Each row was made from one small tree. The marks that hang from a mark follow it in brackets, in alphabetical order. Every link used is in the known rows. Write each row's tree.
Known rows
vaka{zufa}: |  0.42 | -0.28 | -0.15 | -0.13 | -0.70 | -1.07 |  1.68 |  0.47 |  1.11 |  0.17 |  0.08 |  0.70 | -0.33 | -0.90 | -0.02 |  0.09 |  0.68 |  0.40 | -0.23 |  0.30 |  0.28 |  0.06 | -0.03 |  0.74 | -0.10 |  1.36 | -0.17 |
supil{vaka}: | -0.72 | -0.09 | -0.84 | -0.19 |  1.53 | -1.36 | -0.13 |  1.43 | -1.07 |  0.44 | -0.09 |  0.52 |  0.29 |  0.04 | -0.17 | -0.35 | -1.40 | -0.81 |  1.18 | -0.16 | -1.21 |  0.60 | -0.42 | -0.89 | -0.43 | -0.07 | -0.08 |
supil{mizi vaka{kotupu}}: | -0.67 | -0.25 | -0.64 | -0.98 |  1.80 | -3.98 |  0.11 |  0.68 | -0.42 |  0.85 | -0.14 |  2.07 |  0.38 | -1.17 | -0.03 | -0.48 | -3.68 | -0.67 |  2.12 |  0.69 | -0.93 | -0.03 |  3.02 |  0.66 | -0.24 | -0.55 |  0.28 |
kotupu{lekobob vaka{fetuv supil{dubel mizi}}}: |  0.99 |  0.03 |  0.57 | -0.15 | -1.35 | -1.23 |  1.19 |  0.29 |  1.25 |  2.55 |  0.49 |  2.03 |  0.94 | -2.05 |  0.31 |  1.86 |  2.19 | -0.24 | -3.00 | -0.43 | -0.46 | -0.78 |  6.63 |  4.79 | -1.21 | -0.89 | -0.97 |
lazi{vaka{fetuv kotupu zufa}}: |  0.40 | -0.49 | -0.98 | -0.57 | -1.57 | -3.90 |  3.85 |  1.64 |  1.43 |  1.56 | -0.63 |  2.34 | -0.97 | -0.75 |  0.43 |  0.13 |  2.97 |  0.50 | -1.78 |  0.85 | -0.22 |  1.29 |  0.57 |  4.02 | -0.09 |  2.98 |  2.33 |
lekobob{kotupu{vaka{fetuv}}}: |  0.22 | -0.55 |  0.27 |  0.23 | -2.20 |  0.67 |  1.00 |  2.45 |  0.70 |  1.80 |  0.62 |  0.93 |  0.65 |  0.14 |  1.15 |  1.08 |  4.48 | -0.60 | -1.34 | -1.09 |  0.87 |  0.54 |  2.96 |  3.56 | -1.13 |  0.00 |  0.66 |
lazi{vaka}: | -0.35 |  0.50 | -0.83 | -0.03 | -0.51 |  0.18 |  0.66 | -0.25 | -0.34 | -0.38 | -0.65 |  0.41 | -1.11 | -0.32 |  0.52 | -0.35 |  1.42 |  0.59 | -1.28 |  0.16 | -0.47 |  0.36 | -1.86 |  0.27 | -0.33 |  0.81 |  1.38 |
kotupu{vaka}: |  0.15 | -0.42 | -0.27 |  0.57 | -0.73 |  0.96 |  0.01 | -0.28 |  0.13 |  1.45 |  0.54 |  0.82 |  0.36 | -0.13 |  1.05 |  0.64 |  2.33 |  0.27 | -0.91 | -0.19 |  0.09 |  0.38 |  2.30 |  1.37 | -0.52 | -0.27 | -0.14 |
vaka{fetuv kotupu zufa}: |  0.89 | -1.13 | -0.17 | -0.70 | -1.25 | -4.45 |  3.50 |  2.08 |  1.87 |  2.04 | -0.01 |  2.12 |  0.10 | -0.55 | -0.12 |  0.50 |  1.80 | -0.24 | -0.52 |  0.77 |  0.22 |  1.05 |  2.99 |  4.02 |  0.29 |  2.47 |  1.11 |
fipigi{supil{dubel mizi vaka{zufa}}}: | -0.04 |  0.58 | -0.67 | -0.76 |  1.15 | -3.62 | -0.90 | -1.58 |  1.85 | -0.61 | -0.56 |  1.92 | -1.51 | -2.26 |  0.33 | -1.38 | -6.15 | -0.55 |  0.22 |  0.50 | -1.70 | -1.73 | -0.13 |  0.54 | -0.23 |  0.29 | -1.19 |
kotupu{lekobob vaka{fetuv supil{dubel} zufa}}: |  1.58 | -0.60 |  0.09 | -0.04 | -2.03 | -1.27 |  2.88 |  1.89 |  2.12 |  3.41 |  0.81 |  1.91 |  0.84 | -1.57 |  0.61 |  1.86 |  4.73 |  0.01 | -3.60 | -0.64 | -0.16 |  0.21 |  5.49 |  5.14 | -1.18 |  0.88 | -0.78 |
vaka{fetuv supil}: |  0.85 | -0.26 |  0.89 |  0.40 | -0.36 | -1.57 |  1.81 |  2.09 |  0.38 |  0.72 |  0.13 |  0.28 |  0.52 |  0.01 | -0.67 |  1.04 |  1.88 | -0.26 | -3.40 |  0.78 | -0.73 |  1.51 |  1.91 |  3.67 |  0.13 |  1.65 | -0.09 |
lazi{vaka{fetuv kotupu{lekobob} supil{dubel mizi} zufa}}: |  1.12 |  0.11 | -0.26 | -1.34 | -1.49 | -4.04 |  3.77 |  1.09 |  2.00 |  1.79 | -0.41 |  2.97 | -0.62 | -2.79 |  0.11 |  0.73 |  1.52 |  0.42 | -3.36 |  0.58 | -0.58 |  0.02 |  4.29 |  5.91 | -0.64 |  1.89 |  1.14 |
vaka{fetuv kotupu{lekobob} supil{mizi} zufa}: |  1.87 | -0.90 |  1.04 | -1.17 | -1.90 | -4.82 |  3.93 |  3.75 |  2.89 |  2.82 |  0.35 |  2.31 |  1.30 | -2.54 | -0.34 |  1.77 |  2.20 |  0.63 | -2.28 |  0.92 |  0.29 |  0.52 |  6.16 |  5.83 | -0.44 |  1.85 |  0.08 |
vaka{fetuv kotupu}: |  0.53 | -0.89 |  0.08 | -0.50 | -0.68 | -3.65 |  2.00 |  1.83 |  1.09 |  1.79 | -0.01 |  1.46 |  0.52 |  0.32 |  0.00 |  0.30 |  1.07 | -0.55 | -0.39 |  0.51 | -0.09 |  0.96 |  2.71 |  3.52 |  0.32 |  1.04 |  1.27 |
fipigi{lazi supil{vaka}}: | -0.06 | -0.61 |  0.18 |  0.41 |  0.83 | -3.23 | -2.24 | -0.05 |  1.33 | -0.81 | -0.66 |  0.21 | -0.59 |  1.15 |  0.99 | -2.00 | -4.13 |  0.41 | -0.12 |  0.54 | -1.87 |  0.01 | -3.34 | -0.99 | -0.90 |  0.84 | -0.38 |
kotupu{lekobob vaka{supil{mizi} zufa}}: |  1.50 | -0.47 |  0.66 | -0.09 | -2.18 | -0.03 |  1.93 |  1.91 |  1.98 |  2.50 |  0.92 |  1.57 |  1.27 | -3.00 |  0.81 |  2.09 |  3.72 |  1.37 | -2.58 | -0.02 |  0.51 | -0.24 |  5.59 |  3.49 | -1.37 |  0.33 | -1.22 |

Write each row's tree
|  1.90 | -0.63 |  0.97 | -1.20 | -1.22 | -2.73 |  2.56 |  2.97 |  2.51 |  2.14 |  0.62 |  1.57 |  1.27 | -3.03 |  0.14 |  1.22 |  1.35 |  1.21 | -1.54 |  0.63 |  0.65 |  0.22 |  5.64 |  4.03 | -0.41 |  1.11 | -0.41 |  vaka{kotupu{lekobob} supil{mizi} zufa}
|  0.69 |  0.13 |  0.11 |  0.58 |  0.23 |  1.54 | -0.08 | -0.99 |  0.06 |  1.23 |  0.90 |  0.73 |  0.11 | -0.64 |  0.76 |  0.28 |  1.22 |  0.01 | -3.30 | -0.14 | -0.61 |  0.68 |  3.76 |  3.38 | -0.38 | -0.20 | -0.90 |  kotupu{vaka{supil{dubel}}}
|  0.80 | -1.30 |  0.42 | -0.99 | -0.86 | -7.89 |  0.56 |  1.83 |  3.55 |  1.29 | -0.73 |  2.69 | -0.06 | -0.81 |  0.83 | -0.83 | -3.46 |  0.43 |  0.08 |  1.05 | -1.37 | -0.80 |  1.02 |  2.35 | -1.45 |  1.59 |  0.03 |  fipigi{lazi supil{mizi vaka{fetuv kotupu{lekobob} zufa}}}
|  1.10 | -0.02 |  0.34 | -0.50 |  0.91 | -0.95 |  0.31 |  0.03 |  0.53 |  0.95 |  0.62 |  0.64 |  0.18 | -0.61 | -0.04 | -0.67 | -1.01 | -0.20 | -2.28 |  0.22 | -0.47 |  1.09 |  3.88 |  3.94 |  0.66 |  0.49 | -0.14 |  vaka{kotupu supil{dubel}}
|  0.53 | -0.30 |  0.33 | -0.54 | -0.31 | -5.37 |  2.38 | -1.08 |  1.61 | -0.07 | -0.84 |  2.97 | -1.80 | -0.93 |  0.15 | -0.99 | -1.15 |  0.83 | -3.72 |  1.72 | -1.37 |  0.40 |  1.71 |  4.96 | -1.01 |  2.68 |  0.99 |  fipigi{lazi{vaka{fetuv kotupu supil{dubel mizi} zufa}}}
|  1.54 | -0.70 |  0.73 | -0.02 | -2.63 | -2.20 |  3.22 |  2.51 |  2.21 |  3.11 |  0.64 |  2.25 |  1.24 | -2.41 |  0.57 |  2.65 |  4.64 |  0.80 | -3.10 |  0.28 |  0.20 |  0.12 |  6.03 |  5.07 | -1.44 |  0.99 | -0.80 |  kotupu{lekobob vaka{fetuv supil{mizi} zufa}}
|  0.99 | -0.48 |  1.07 | -0.04 | -2.37 | -0.52 |  2.61 |  3.04 |  1.84 |  1.72 |  0.76 |  1.81 |  0.51 | -1.65 |  0.84 |  1.71 |  3.98 |  0.08 | -3.38 |  0.03 |  0.78 |  0.74 |  5.00 |  5.78 | -1.33 |  1.27 | -0.35 |  lekobob{kotupu{vaka{fetuv supil{mizi} zufa}}}
|  0.28 |  0.01 |  0.54 |  0.07 | -0.45 | -2.45 |  1.26 | -0.63 |  1.01 | -1.20 | -0.79 |  1.41 | -1.60 | -1.07 |  0.40 | -0.68 | -0.53 |  1.73 | -3.54 |  1.76 | -0.95 |  0.30 | -1.22 |  1.79 | -1.29 |  2.45 |  0.28 |  fipigi{lazi{vaka{supil{mizi} zufa}}}
|  1.00 | -0.46 |  1.19 | -0.52 | -0.11 | -4.07 |  2.07 |  1.79 |  1.26 |  1.35 |  0.08 |  1.84 |  0.75 | -1.09 | -0.51 |  0.92 | -0.26 | -0.11 | -2.47 |  1.59 | -0.48 |  1.13 |  5.31 |  5.44 |  0.20 |  1.29 |  0.35 |  vaka{fetuv kotupu supil{mizi}}
| -0.22 |  0.59 |  0.40 |  0.02 |  0.63 | -1.85 | -0.55 | -2.59 |  0.01 | -1.77 | -0.82 |  1.21 | -1.98 | -0.52 |  0.30 | -1.38 | -2.51 |  0.97 | -3.42 |  1.12 | -1.56 | -0.45 | -0.69 |  1.55 | -1.19 |  0.72 |  0.13 |  fipigi{lazi{vaka{supil{dubel mizi}}}}
|  1.32 | -1.07 | -0.20 | -1.18 | -1.75 | -2.26 |  2.37 |  2.80 |  2.20 |  2.60 |  0.53 |  1.17 |  1.06 | -1.60 |  0.53 |  0.60 |  2.46 |  0.68 |  0.62 | -0.45 |  1.10 |  0.10 |  3.26 |  2.18 | -0.27 |  0.86 |  0.53 |  vaka{kotupu{lekobob} zufa}
| -0.12 | -0.47 | -1.19 | -1.19 |  0.93 | -4.53 |  1.08 |  1.67 |  0.24 |  2.79 |  0.00 |  2.18 |  0.78 | -0.19 | -0.26 | -0.15 | -1.08 | -1.91 |  1.36 | -1.03 | -1.30 | -0.11 |  3.59 |  2.27 | -0.58 | -0.65 |  0.59 |  supil{dubel vaka{fetuv kotupu{lekobob}}}
| -0.09 | -0.16 | -1.18 | -1.89 |  1.01 | -4.46 |  1.25 |  0.45 |  0.85 |  1.72 | -0.03 |  3.14 |  0.20 | -2.75 | -0.08 | -0.31 | -3.57 | -0.94 |  2.12 | -0.32 | -0.72 | -1.52 |  4.48 |  1.44 | -0.85 | -0.82 | -0.39 |  supil{dubel mizi vaka{kotupu{lekobob} zufa}}
| -0.03 | -0.37 | -1.02 | -1.86 |  0.60 | -6.55 |  2.45 |  1.03 |  1.23 |  2.31 | -0.32 |  3.81 |  0.09 | -2.39 | -0.44 |  0.15 | -2.69 | -1.53 |  1.51 | -0.14 | -1.12 | -1.24 |  5.21 |  3.00 | -0.90 | -0.10 |  0.02 |  supil{dubel mizi vaka{fetuv kotupu{lekobob} zufa}}
| -0.05 |  0.22 |  0.72 |  0.22 |  0.07 | -1.90 | -0.05 | -1.14 |  0.20 | -1.41 | -0.88 |  0.85 | -1.34 | -0.42 |  0.41 | -0.81 | -1.05 |  1.54 | -3.32 |  1.48 | -1.18 |  0.28 | -1.11 |  1.25 | -1.28 |  1.31 |  0.38 |  fipigi{lazi{vaka{supil{mizi}}}}
|  0.13 | -0.59 | -0.23 | -0.10 |  0.56 | -5.70 | -0.39 | -0.95 |  2.31 | -0.45 | -0.87 |  1.88 | -1.73 |  0.46 |  0.40 | -2.08 | -4.68 | -0.69 | -1.13 |  0.58 | -2.40 | -0.60 | -2.34 |  1.39 | -0.95 |  1.84 | -0.54 |  fipigi{lazi supil{dubel vaka{fetuv zufa}}}
|  0.95 |  0.11 |  0.90 | -0.23 | -0.18 | -1.52 |  1.90 |  0.69 |  1.35 | -0.36 |  0.11 |  1.08 | -0.13 | -2.24 | -0.39 |  0.77 | -0.35 |  0.88 | -2.43 |  1.36 | -0.15 |  0.23 |  2.49 |  2.69 | -0.12 |  1.66 | -1.15 |  vaka{supil{mizi} zufa}
|  0.56 | -0.91 | -0.24 |  0.37 | -1.87 | -1.69 |  2.79 |  0.83 |  1.27 |  2.22 |  0.32 |  2.14 |  0.00 | -0.70 |  0.73 |  1.23 |  3.90 | -0.04 | -1.53 |  0.30 |  0.00 |  0.73 |  2.68 |  3.62 | -0.77 |  1.61 |  0.13 |  kotupu{vaka{fetuv zufa}}
|  1.90 | -0.77 |  0.30 | -1.15 | -1.31 | -3.71 |  3.59 |  2.71 |  2.53 |  3.08 |  0.51 |  1.90 |  0.87 | -1.52 | -0.19 |  0.95 |  2.41 | -0.29 | -2.83 | -0.09 | -0.09 |  0.70 |  5.58 |  6.08 | -0.02 |  1.79 |  0.06 |  vaka{fetuv kotupu{lekobob} supil{dubel} zufa}
|  0.79 |  0.14 |  0.66 | -0.32 | -1.34 |  1.11 |  0.99 |  0.70 |  1.43 |  0.87 |  1.02 |  1.51 | -0.18 | -2.37 |  1.10 |  0.62 |  1.71 |  0.05 | -2.74 | -0.54 |  0.72 | -0.21 |  4.98 |  4.65 | -1.10 |  0.09 | -0.94 |  lekobob{kotupu{vaka{supil{dubel mizi} zufa}}}
|  1.24 |  0.17 |  0.68 | -1.35 |  0.11 | -1.86 |  0.40 |  0.40 |  1.32 |  1.43 |  0.54 |  1.30 |  0.91 | -2.26 |  0.00 |  0.45 | -1.44 |  0.09 | -1.32 | -0.11 | -0.07 | -0.73 |  6.17 |  3.77 | -0.14 | -0.95 | -0.57 |  vaka{kotupu{lekobob} supil{dubel mizi}}
|  0.36 |  0.85 |  0.74 | -0.33 |  1.17 | -0.70 | -0.31 | -2.03 |  0.15 | -0.80 |  0.00 |  0.89 | -0.57 | -1.87 | -0.47 | -0.08 | -3.10 | -0.23 | -2.20 |  0.66 | -0.86 | -0.74 |  2.92 |  2.24 |  0.05 | -0.51 | -1.28 |  vaka{supil{dubel mizi}}
|  0.74 | -0.28 |  0.08 | -0.52 | -0.53 | -1.87 |  0.26 |  0.06 |  0.90 |  0.63 | -0.25 |  0.97 | -0.50 | -0.06 |  0.83 | -1.13 |  0.39 |  1.22 | -2.97 |  0.05 | -0.87 |  0.56 |  0.95 |  2.53 | -1.18 |  0.84 |  1.03 |  fipigi{lazi{vaka{kotupu{lekobob} supil{dubel}}}}
|  0.52 | -0.58 |  0.17 | -0.04 | -2.40 |  1.70 |  1.31 |  2.34 |  1.27 |  1.56 |  0.93 |  0.81 |  0.33 | -0.79 |  1.49 |  0.68 |  4.20 |  0.18 | -0.90 | -1.15 |  1.40 |  0.40 |  2.38 |  2.78 | -1.18 |  0.55 |  0.09 |  lekobob{kotupu{vaka{zufa}}}
|  1.35 | -0.26 |  0.41 | -0.33 | -1.83 | -1.99 |  2.58 |  0.82 |  2.13 |  2.73 |  0.58 |  2.70 |  0.62 | -2.74 |  0.42 |  1.99 |  2.93 |  0.14 | -3.07 | -0.14 | -0.19 | -0.75 |  6.53 |  5.41 | -1.33 |  0.29 | -1.13 |  kotupu{lekobob vaka{fetuv supil{dubel mizi} zufa}}
| -0.95 |  0.08 | -0.50 | -0.45 |  1.37 | -4.79 |  0.86 |  0.80 | -0.44 |  0.43 | -0.73 |  2.19 |  0.02 | -0.90 | -0.82 |  0.40 | -2.89 | -1.35 |  0.95 |  0.76 | -1.59 | -0.40 |  1.61 |  0.84 | -0.72 | -0.07 | -0.06 |  supil{mizi vaka{fetuv}}
|  2.17 | -1.23 |  0.71 | -0.84 | -2.09 | -3.78 |  4.28 |  4.96 |  2.79 |  3.33 |  0.61 |  1.44 |  1.56 | -1.34 | -0.11 |  1.64 |  4.24 |  0.46 | -2.68 |  0.35 |  0.34 |  1.62 |  5.16 |  5.66 | -0.26 |  2.52 |  0.43 |  vaka{fetuv kotupu{lekobob} supil zufa}
|  0.32 | -0.26 |  0.56 | -0.19 | -0.07 | -2.94 |  0.37 | -0.28 |  0.70 | -0.39 | -0.62 |  1.45 | -0.91 | -0.43 |  0.67 | -1.07 | -0.99 |  1.63 | -2.99 |  1.65 | -0.94 |  0.89 |  0.50 |  2.62 | -0.99 |  1.47 |  1.10 |  fipigi{lazi{vaka{kotupu supil{mizi}}}}
|  0.85 | -0.22 | -0.13 | -0.67 | -1.15 | -2.60 | -1.57 | -1.55 |  2.74 |  0.08 | -0.76 |  0.97 | -1.41 | -0.05 |  1.91 | -2.32 | -2.18 |  1.22 | -1.76 | -0.19 | -0.92 | -1.01 | -1.74 |  1.49 | -0.88 |  0.50 |  1.10 |  fipigi{lazi{vaka{kotupu{lekobob}}} supil{dubel}}
|  0.80 | -0.10 |  0.72 | -0.23 | -1.82 | -0.49 |  2.11 |  1.33 |  1.67 |  1.43 |  0.72 |  2.21 | -0.13 | -1.94 |  0.71 |  1.08 |  2.48 | -0.51 | -3.40 | -0.35 |  0.39 | -0.03 |  5.66 |  6.21 | -1.20 |  0.73 | -0.59 |  lekobob{kotupu{vaka{fetuv supil{dubel mizi} zufa}}}
| -0.51 |  0.20 |  0.07 | -0.23 |  1.77 | -4.51 | -3.05 | -3.11 |  1.35 | -1.68 | -0.89 |  1.54 | -1.71 | -0.32 |  0.68 | -2.48 | -8.17 | -0.27 |  0.08 |  0.74 | -2.36 | -1.99 | -1.54 | -0.46 | -1.13 | -0.46 | -1.10 |  fipigi{lazi supil{dubel mizi vaka}}
|  0.57 | -0.23 |  0.13 | -0.76 | -1.12 | -6.62 |  0.49 | -2.66 |  3.50 | -0.73 | -1.42 |  3.12 | -2.88 | -1.22 |  1.21 | -2.13 | -4.17 |  0.82 | -2.46 |  1.59 | -1.52 | -1.30 | -0.49 |  3.89 | -0.78 |  2.27 |  1.08 |  fipigi{lazi{vaka{fetuv kotupu zufa}} supil{dubel mizi}}
|  1.25 | -0.31 |  0.27 |  0.17 | -1.63 | -0.30 |  1.35 |  1.17 |  1.05 |  3.08 |  0.76 |  1.30 |  1.23 | -0.92 |  0.60 |  1.69 |  4.03 | -0.38 | -3.43 | -0.90 | -0.35 |  0.18 |  5.32 |  4.67 | -1.08 | -0.35 | -0.65 |  kotupu{lekobob vaka{fetuv supil{dubel}}}
|  1.64 | -0.20 |  0.50 | -1.55 | -0.51 | -2.67 |  1.95 |  0.92 |  2.24 |  1.69 |  0.60 |  2.09 |  0.49 | -3.25 |  0.03 |  0.47 | -0.62 |  0.50 | -1.54 |  0.21 |  0.26 | -0.65 |  6.21 |  4.51 | -0.25 |  0.37 | -0.73 |  vaka{kotupu{lekobob} supil{dubel mizi} zufa}
| -0.33 | -0.55 | -1.01 | -0.29 |  0.59 | -4.28 |  2.65 |  2.59 |  0.18 |  1.27 | -0.36 |  1.89 | -0.04 | -0.30 | -0.54 |  0.29 |  0.18 | -0.97 |  0.28 |  0.38 | -1.27 |  0.81 |  0.17 |  1.27 | -0.58 |  1.89 |  0.20 |  supil{vaka{fetuv zufa}}
|  1.02 | -0.08 |  0.43 | -0.01 | -1.52 |  2.03 |  1.16 |  1.74 |  1.26 |  1.35 |  1.23 |  0.80 |  0.02 | -1.27 |  1.22 |  0.45 |  3.28 | -0.09 | -3.15 | -1.06 |  0.77 |  0.68 |  3.90 |  4.47 | -1.02 |  0.61 | -0.61 |  lekobob{kotupu{vaka{supil{dubel} zufa}}}
| -0.63 | -0.21 | -0.57 | -0.58 |  0.69 | -5.65 |  2.35 |  1.02 |  0.46 |  0.64 | -0.72 |  2.81 | -0.37 | -1.51 | -0.77 |  0.49 | -2.07 | -0.94 |  0.74 |  1.01 | -1.28 | -0.34 |  1.72 |  1.45 | -0.80 |  1.17 | -0.25 |  supil{mizi vaka{fetuv zufa}}
